Each row comes from the steps of one path. Every step used is in the known rows, and no mark comes twice. Write the path behind each row, first mark first.
Known rows
dasim pesu ganu lazu kasap: [ 1.124  1.236  2.896 -0.438  0.821 -0.959 -0.169 -0.188 -3.139 -3.096
  1.066  0.244 -2.585 -1.827 -3.789 -3.593  0.223  0.569 -1.054 -1.840
  0.457  0.423  1.024]
bevo barar karatod lazu ganu pesu: [ 0.245  0.084  2.570 -1.790 -1.421 -3.161 -0.532 -2.420 -2.456 -3.366
  2.790 -0.863 -0.321 -2.431 -3.755  0.868 -0.509  1.063 -0.744 -1.969
 -1.269  1.777 -2.062]
bevo barar karatod lazu kasap: [ 1.185  0.058  2.545 -2.547  0.410 -1.990 -0.190 -2.123 -2.312 -0.625
  1.238  1.803 -1.125 -2.461 -3.165  0.281  0.043  0.738 -1.122 -2.195
 -2.733  2.631 -2.274]
karatod barar: [ 1.978  1.812  1.064 -0.443  1.233 -1.304  1.014 -1.240 -0.592 -1.038
  1.684 -1.050 -1.714 -2.049 -2.529 -0.327 -1.602 -1.090 -0.027 -1.257
 -1.789  0.044 -1.145]
kasap lazu ganu: [ 1.703  1.600  0.512 -1.978  0.905 -1.778 -0.754 -1.666 -3.797 -0.261
  2.147  0.340 -2.623 -1.819 -3.481  0.723  1.451  0.528 -1.613 -0.559
 -2.269  0.189 -0.287]
pesu dasim: [ 2.445  0.673  1.615 -0.148 -0.141  0.336  0.637  0.146 -1.041 -1.627
  1.849  0.711 -1.414 -1.248 -3.257 -2.399  1.424 -1.388 -0.203  0.452
 -0.561  1.051 -0.947]
lazu dasim barar: [ 0.939  1.213 -0.096 -1.949  1.984 -0.020 -0.905 -1.567 -2.217 -0.259
  1.932  0.294 -1.569 -2.683 -3.271 -0.816  0.734 -0.601  0.327 -0.938
 -0.749  1.482 -0.734]
dasim pesu: [ 2.151  1.968  1.568 -1.170 -0.616  1.044  1.177 -1.287 -2.427 -1.777
  1.342  0.181 -1.790 -2.353 -1.436 -2.181  0.056 -0.020  0.696 -1.556
  0.315  0.510 -0.298]
pesu ganu lazu dasim barar: [ 0.686  0.890  1.966 -0.481  2.274 -1.910 -1.514  0.007 -1.876 -2.266
  2.076 -0.649 -2.173 -1.612 -5.052 -2.684  0.156 -0.682 -0.567 -0.930
 -0.052  0.752  0.769]
ganu lazu dasim barar: [-0.012  1.058  1.053 -1.430  2.135 -1.616 -1.459 -0.625 -2.072 -0.867
  2.152 -0.333 -1.913 -1.813 -3.378 -1.880  1.307 -0.361 -0.267 -1.487
 -0.974  1.530 -0.598]
dasim lazu: [ 2.774  0.253  2.027 -0.752 -0.021  0.942  1.498 -0.604 -3.411 -0.486
  1.668  0.456 -2.399 -0.551 -2.613 -1.545  0.925 -0.858 -1.296 -0.923
 -0.936  0.755  0.194]
karatod lazu ganu pesu dasim barar: [ 0.973  1.074  1.899 -1.644  0.360 -0.958 -1.445 -0.952 -1.927 -2.489
  2.594 -1.613  0.049 -1.348 -3.049  0.293  1.909  0.279 -1.293 -0.811
  0.368  1.035 -0.763]
pesu ganu: [ 2.424  1.242  1.600  0.055 -0.039 -0.358  0.698 -0.742 -1.559 -2.302
  1.706  0.075 -2.057 -1.126 -4.047 -1.952 -0.910 -0.941 -0.524 -0.427
 -0.818 -0.550  0.131]
kasap lazu dasim: [ 1.749  0.763  0.284 -2.030  2.328 -1.828 -0.559 -1.051 -3.418  0.329
  1.292  0.606 -3.094 -2.274 -3.879 -0.718  1.472 -0.115 -0.979 -0.768
 -2.274  1.275 -0.489]
pesu dasim barar: [ 2.199  1.104  1.916 -0.716  0.571  1.207 -0.068 -0.079 -0.624 -1.172
  1.557  0.737 -0.695 -1.819 -2.938 -2.071  1.548 -1.424  0.090 -0.386
  0.659  1.659 -0.542]
karatod barar bevo: [ 2.412  1.414  3.262 -0.031  1.137 -2.083  0.629 -2.036 -0.298 -1.284
  1.948  0.320 -1.732 -1.027 -2.656 -1.252 -2.261 -1.010 -0.089 -1.162
 -2.634  1.412 -0.756]
bevo barar karatod lazu: [ 1.843  0.561  3.294 -1.773 -0.546 -1.692  0.532 -1.767 -1.191 -1.348
  1.406  0.926 -0.951 -1.977 -2.581 -0.141 -0.798  0.060 -0.285 -1.872
 -2.293  2.111 -2.032]
lazu kasap: [ 1.264  0.820 -0.078 -1.688  0.672 -0.296 -0.017 -1.709 -2.961 -0.313
  1.529  1.056 -1.967 -1.882 -3.075 -0.856  1.050 -0.115 -1.237 -1.301
 -2.250  0.804 -1.444]
barar karatod: [ 1.674  0.693  1.901 -1.575 -1.716 -0.517  1.030 -0.865 -2.039 -1.640
  1.314  0.917 -1.287 -1.725 -3.694 -1.771 -0.155 -1.160 -0.321 -1.086
 -1.400  1.580 -1.941]
kasap lazu: [ 2.709  1.311  1.351 -1.405  0.771 -1.128  0.268 -0.713 -2.659  0.039
  0.929  0.560 -2.760 -1.597 -2.949 -0.785  0.896 -0.429 -1.447 -1.303
 -2.165  0.836 -0.383]
ganu lazu kasap: [ 0.380  0.590  1.213 -1.019  0.945 -1.960 -0.537 -0.631 -2.902 -0.935
  1.811  0.512 -2.227 -1.069 -3.394 -1.971  1.520  0.210 -1.818 -1.789
 -2.505  0.880 -1.143]

Which path is each row?
[ 1.653  0.163  1.513 -0.783  0.111 -2.038 -0.836 -0.212 -3.332 -2.611
  2.329 -0.608 -1.878 -2.012 -4.705 -0.819  2.586 -0.034 -1.846 -0.230
 -0.052  1.219 -0.162]
kasap lazu ganu pesu dasim
[ 0.281  1.049  2.269 -3.121 -1.216 -1.983 -0.958 -1.782 -2.771 -2.438
  2.078 -1.403  0.285 -1.713 -3.545  0.942  0.264  0.354 -1.397 -2.340
 -0.509  1.773 -1.724]
dasim barar karatod lazu ganu pesu
[ 1.757  1.530  2.962 -2.916 -0.372 -0.654  0.053 -1.121 -1.482 -0.497
  0.699  0.303 -0.414 -1.196 -2.452 -0.061 -0.124 -0.530 -0.831 -2.108
 -1.428  2.083 -1.749]
dasim barar karatod lazu
[ 0.614  0.483  1.715  0.057  1.710 -2.680 -0.730  0.042 -2.347 -2.701
  2.214 -0.506 -2.857 -1.111 -5.215 -2.973  0.076 -0.518 -0.810 -0.127
 -1.196  0.060  0.279]
pesu ganu lazu dasim
[ 1.709  0.081  3.984 -1.718 -1.133 -0.783  0.028  0.395 -0.866 -2.786
  0.898 -0.682  0.380 -1.479 -3.711 -1.695  0.866 -1.135 -1.079 -1.778
  0.855  3.119 -1.587]
ganu pesu dasim barar karatod lazu
[ 0.496  0.058  2.287 -1.352 -1.766 -0.663 -0.934 -0.229 -2.073 -3.815
  2.415 -0.246  0.306 -2.503 -5.273 -1.460  1.478 -0.949 -0.540 -0.769
  1.856  2.709 -1.205]
lazu ganu pesu dasim barar karatod
[ 1.469  0.663  4.127 -1.241  0.369 -1.750 -1.762 -1.715 -1.577 -2.841
  2.909 -0.366  0.013 -0.428 -3.033 -0.699  1.263  0.282 -1.227 -0.608
 -0.269  2.319 -0.340]
karatod lazu ganu pesu dasim barar bevo
[ 2.016  1.392  0.950 -2.320  2.011 -0.592 -0.152 -1.063 -4.065 -0.445
  0.810  0.583 -3.166 -3.336 -2.758 -1.570  1.265  0.516 -0.108 -1.410
 -0.247  1.549  0.444]
kasap lazu dasim pesu
[ 0.318  0.220  3.139 -1.144  0.818 -2.396 -1.273  0.357 -2.011 -2.892
  1.528  0.218 -1.557 -1.870 -6.307 -3.070 -0.192 -1.126 -0.618 -1.186
  0.269  2.134  0.099]
pesu ganu lazu dasim barar karatod
[ 1.145  0.437  4.113 -0.192  2.153 -2.621 -1.866 -0.805 -1.575 -2.603
  2.291  0.700 -2.144 -0.694 -5.175 -3.628 -0.442 -0.616 -0.568 -0.805
 -0.809  2.111  1.237]
pesu ganu lazu dasim barar bevo
[ 1.425  0.794  2.078 -1.538  1.858 -0.829 -1.224 -2.473 -1.812 -0.570
  2.214  1.462 -1.592 -1.590 -3.274 -1.791  0.191 -0.527  0.315 -0.844
 -1.445  2.828 -0.380]
lazu dasim barar bevo
[ 1.093 -0.383  3.227 -2.550 -0.142 -1.042 -0.705 -0.045 -1.873 -2.072
  0.721  0.262  0.184 -1.933 -4.351 -1.304  1.725 -0.524 -1.944 -2.215
  0.326  3.594 -1.798]
ganu pesu dasim barar karatod lazu kasap
[ 1.615  1.016  2.875  0.686  0.067 -1.997  0.115  0.318 -1.538 -3.016
  1.912 -0.508 -2.368 -0.438 -4.344 -3.027 -0.384 -0.793 -1.181 -0.767
 -1.019 -0.481  0.382]
pesu ganu lazu
[ 1.019  1.005  2.223 -3.711  0.626 -0.775 -0.682 -1.598 -2.593  0.144
  0.465  1.241 -0.574 -1.699 -3.024  0.357  0.716  0.045 -1.710 -2.481
 -1.821  2.573 -1.849]
dasim barar karatod lazu kasap
[ 0.282  1.263  1.574 -1.143  1.153 -1.192 -0.212 -0.415 -3.051 -2.082
  1.923 -0.469 -2.712 -2.306 -2.554 -3.172  1.091  0.397  0.486 -1.384
 -0.172  1.123 -0.131]
ganu lazu dasim pesu
[ 2.505 -0.908  2.102 -0.789  1.073  1.268  0.816  0.203 -3.654 -0.245
  1.504  1.793 -2.275 -1.091 -3.942 -2.274  3.044 -0.858 -2.114 -0.112
 -0.290  1.944  0.109]
pesu dasim lazu kasap
[ 1.895 -0.194  1.721  0.245 -0.986 -0.326  0.613  0.334 -1.162 -3.274
  2.086 -0.728 -1.030 -1.544 -3.684 -2.860  1.158 -1.209 -0.443 -0.633
  0.512  1.291 -1.039]
ganu pesu dasim
[ 1.599  0.673  3.827 -1.850  0.750 -1.584  0.137 -1.516 -2.243 -3.185
  1.214  0.752 -1.753 -3.443 -4.026 -1.694 -1.617  0.654  0.858 -1.314
  0.485  2.120  0.230]
bevo barar karatod lazu dasim pesu ganu
[ 1.525  1.039  2.212 -2.040 -1.048  0.105  0.189 -0.935 -1.490 -1.165
  1.032  0.981 -0.539 -2.136 -3.511 -1.279 -0.172 -1.288 -0.102 -1.794
 -0.222  2.339 -1.442]
dasim barar karatod
[ 0.751  0.077  2.876 -1.743 -1.642 -2.182 -0.407 -0.340 -2.459 -3.519
  2.414 -0.958 -0.219 -1.177 -4.421 -0.504  1.488 -0.042 -1.556 -0.268
 -0.471  1.724 -1.853]
barar karatod lazu ganu pesu dasim
